Each row comes from the steps of one path. Every step used is in the known rows, and no mark comes twice. Write the path behind each row, first mark first.
Known rows
rikuva -> butud: [ 0.636  2.484  0.034  2.958  0.561 -1.039 -0.275 -2.372  0.395 -1.967
  0.692 -0.977 -2.157 -1.478  0.368  1.038  0.707 -0.116  0.930]
kezop -> butud -> nofiz -> rikuva: [ 3.744 -0.345 -1.376 -2.446  3.017  0.102 -0.566 -1.144 -0.774 -0.103
 -0.095 -3.640 -0.853  0.527  4.059  6.589 -0.913  3.443  3.694]
nofiz -> rikuva: [ 0.027 -0.119 -0.759 -1.354  0.013  0.653 -0.202  0.627 -0.822 -1.819
  1.006 -3.008 -1.600 -0.392  2.112  3.588  0.775  1.155  1.971]
nofiz -> rikuva -> butud: [ 0.736  1.214 -1.142  0.335  0.892 -0.032  0.497 -1.231 -0.425 -2.235
 -0.156 -3.405 -3.902 -1.830  2.960  3.468  2.646 -0.166  2.739]
nofiz -> kezop: [-0.882  1.177 -1.053 -0.771 -0.022  0.685 -2.253 -0.324  0.690 -1.328
  0.605 -2.365 -1.447 -1.330 -0.149  0.895  0.589  2.796  2.030]
butud -> nofiz -> kezop -> farenog: [ 1.988 -2.077 -1.802 -1.458  0.712  0.466 -1.338 -0.465  0.360 -1.970
 -0.547 -2.198  0.284 -2.228  2.159  0.409 -2.059  5.536  1.157]
butud -> kezop -> farenog: [-0.125 -3.580  0.839  0.904  1.977 -0.691 -0.049 -1.772 -1.831 -1.962
  1.595  1.537  2.930 -3.535  1.155  1.885 -3.556  2.361 -3.997]
seno -> rikuva -> butud: [ 1.989  5.153  0.398  2.555  1.599 -1.233 -1.777 -2.183  0.480 -2.297
  0.909 -0.141 -4.982 -1.441  1.748  1.780  0.765  1.670  0.625]
farenog -> kezop -> butud -> nofiz: [ 3.291 -0.314 -1.205  1.162  3.253 -0.688 -0.926 -2.314 -1.355  0.351
 -1.784  0.037  0.324 -3.252  1.634  6.600 -4.473  2.147  0.255]
farenog -> rikuva -> butud: [ 0.831  0.779 -1.271  4.549  2.155 -1.054 -0.534 -2.376 -0.385 -1.413
  0.291 -2.873 -2.374 -3.464 -0.094  0.927 -1.206 -0.903 -0.479]
nofiz -> kezop -> farenog -> rikuva: [ 1.093 -2.234 -2.880  1.454  2.244  0.695 -1.422  0.359 -0.673 -0.960
 -1.972 -3.962 -0.430 -5.510  1.444  0.718 -1.761  2.685 -2.834]
seno -> rikuva -> butud -> nofiz -> kezop -> farenog: [ 4.210  2.127 -1.871  0.247  2.830 -0.984 -2.476 -2.357  1.102 -2.707
 -1.654 -1.370 -4.132 -3.066  3.942  1.072  0.272  5.535  1.138]
butud -> kezop -> farenog -> rikuva -> nofiz: [-3.777 -3.305 -0.324  1.956  2.051 -1.820 -0.317 -1.079 -2.385 -2.214
 -0.188  0.886  0.540 -6.146  1.179  2.707 -6.061  1.408 -4.979]
farenog -> rikuva -> nofiz -> butud -> kezop: [-6.466 -1.855 -1.416 -0.508  1.109 -1.275 -2.885 -2.654 -3.193 -1.729
  2.794  1.009 -1.571 -4.780  0.276  1.431 -3.931  1.245 -1.146]
butud -> kezop: [-1.222 -1.739  0.725  0.006  1.759 -0.693 -1.170 -2.720 -0.716 -1.571
  3.326  1.483  2.675 -1.146 -0.478  1.650 -2.722  1.282 -0.884]
butud -> nofiz: [ 0.907 -0.238 -0.390 -0.179 -0.240 -0.369 -1.044 -1.784  0.121 -1.573
  1.726 -0.539  0.102  1.423  0.098  0.802 -2.899  3.373  1.640]
kezop -> farenog: [ 0.989 -1.185  0.304  2.132 -0.015  0.322  0.605  0.207 -1.513 -1.751
  0.217 -0.975  0.220 -2.884  1.869  1.042 -2.126  2.228 -2.978]
farenog -> rikuva: [ 0.225 -0.832 -1.232  2.588  1.255 -0.352 -1.511 -0.815 -0.755 -0.743
  0.733 -2.413 -0.731 -1.840 -1.007  0.973 -2.916  0.839 -1.555]

Which path is each row?
[ 2.760 -0.631 -2.074  0.218  1.657 -0.511 -1.159 -2.190  0.832 -2.393
 -1.484 -2.604 -1.728 -3.203  2.874  0.477 -0.688  4.318  1.584]  rikuva -> butud -> nofiz -> kezop -> farenog
[ 1.563  1.920 -1.934 -0.221  1.279 -0.344 -2.395 -3.212  1.755 -1.887
  0.505 -2.505 -1.793 -0.399  1.030  0.270  0.526  3.612  4.631]  rikuva -> butud -> nofiz -> kezop
[ 2.664 -0.799 -1.828  5.110  2.810 -1.171  0.290 -1.439 -1.174 -1.526
 -1.818 -3.135 -1.965 -6.193  1.623  0.424 -2.061  0.019 -3.740]  kezop -> farenog -> rikuva -> butud
[-3.547  1.404 -0.625  2.379 -0.443 -0.548 -0.901  0.311 -1.230 -1.314
 -0.045 -1.436 -3.478 -2.778 -0.032  1.997 -3.484  0.293 -0.976]  farenog -> rikuva -> nofiz
[ 3.118  4.152 -0.467  1.807  1.807 -1.865 -2.144 -3.083  1.083 -2.463
  1.229  0.229 -4.479  0.366  2.366  1.337 -0.976  3.676  2.032]  seno -> rikuva -> butud -> nofiz
[ 0.610 -5.053 -0.745  2.479  3.921 -1.253 -0.725 -2.173 -2.145 -1.268
  0.749  0.153  3.139 -5.310  0.370  1.707 -5.158  1.699 -5.631]  butud -> kezop -> farenog -> rikuva
[ 1.266 -1.301 -1.683 -2.484  0.248 -0.014 -0.819 -0.841  0.076 -1.995
  1.097 -2.433 -0.832  1.355  2.300  3.125 -0.703  2.994  4.060]  butud -> nofiz -> rikuva
[ 0.501 -0.391 -1.718 -2.230  0.504  1.026 -2.601 -1.526  0.887 -1.453
  1.113 -2.149 -0.182  0.676  0.415  0.422 -1.374  4.823  3.686]  butud -> nofiz -> kezop
[-2.156  3.159 -2.050  0.379  2.802  0.516 -2.185  0.066 -1.224  0.263
 -2.565 -3.707 -3.683 -4.528  1.721  4.280 -1.923  1.723  0.816]  farenog -> rikuva -> nofiz -> kezop -> butud
[-0.747 -5.825 -2.108  0.469  3.632 -1.081 -2.000 -2.794 -3.240 -1.183
  2.270  0.036  1.628 -6.411  1.322  0.657 -4.195  2.802 -4.861]  nofiz -> butud -> kezop -> farenog -> rikuva
[-3.629 -1.032 -2.144  1.190  0.141 -1.027 -1.108  0.946 -3.074 -1.757
 -0.090 -1.671 -4.365 -6.515  2.616  1.164 -3.733  1.707 -3.011]  kezop -> farenog -> rikuva -> nofiz -> butud
[ 3.307  0.654 -0.609 -0.157  2.739 -0.436 -1.049 -1.843 -0.950  0.476
  0.576 -1.038  0.345  1.224  1.734  3.768 -3.081  3.974  1.459]  kezop -> butud -> nofiz
[ 2.139 -0.246 -3.555  1.317  2.974 -0.658 -2.669 -3.707  1.211 -1.708
 -0.448 -4.039 -2.521 -2.452  0.299  0.210 -1.008  2.902  2.518]  farenog -> rikuva -> butud -> nofiz -> kezop
[ 4.008 -2.348 -2.456  3.906  2.931 -1.657 -0.126 -2.807 -0.261 -1.984
 -1.366 -2.386 -0.928 -4.378  1.987  0.424 -3.747  2.039 -2.761]  kezop -> farenog -> rikuva -> butud -> nofiz
[-1.211 -4.445 -0.721 -1.082  2.179 -0.920 -1.361 -2.410 -3.267 -1.710
  3.388  1.548  1.392 -4.872  1.835  0.646 -2.735  3.123 -2.857]  nofiz -> butud -> kezop -> farenog
[ 1.520  1.454 -0.369  2.166  3.070 -0.179 -0.175 -1.718 -2.494  0.634
 -1.806 -0.524 -0.455 -4.935  1.125  6.797 -2.507 -0.174 -1.190]  farenog -> kezop -> butud
[-3.292  5.602  1.204  0.816 -1.003 -0.556 -1.917  0.729 -0.780 -2.679
  0.640  1.155 -6.092 -1.049  1.952  2.982 -1.766  2.359  0.610]  seno -> rikuva -> nofiz
[-5.262 -2.352 -0.010 -0.956  0.264 -1.406 -1.005 -1.418 -3.425 -2.610
  2.475  2.553 -1.565 -5.438  2.581  2.032 -3.610  2.627 -1.753]  rikuva -> nofiz -> butud -> kezop -> farenog
[ 1.238  2.631 -0.716 -0.931  2.235  1.053 -1.909 -0.818 -0.254  0.596
 -0.426 -3.227 -1.095 -1.940  1.509  3.814  0.665  2.857  1.605]  nofiz -> kezop -> butud
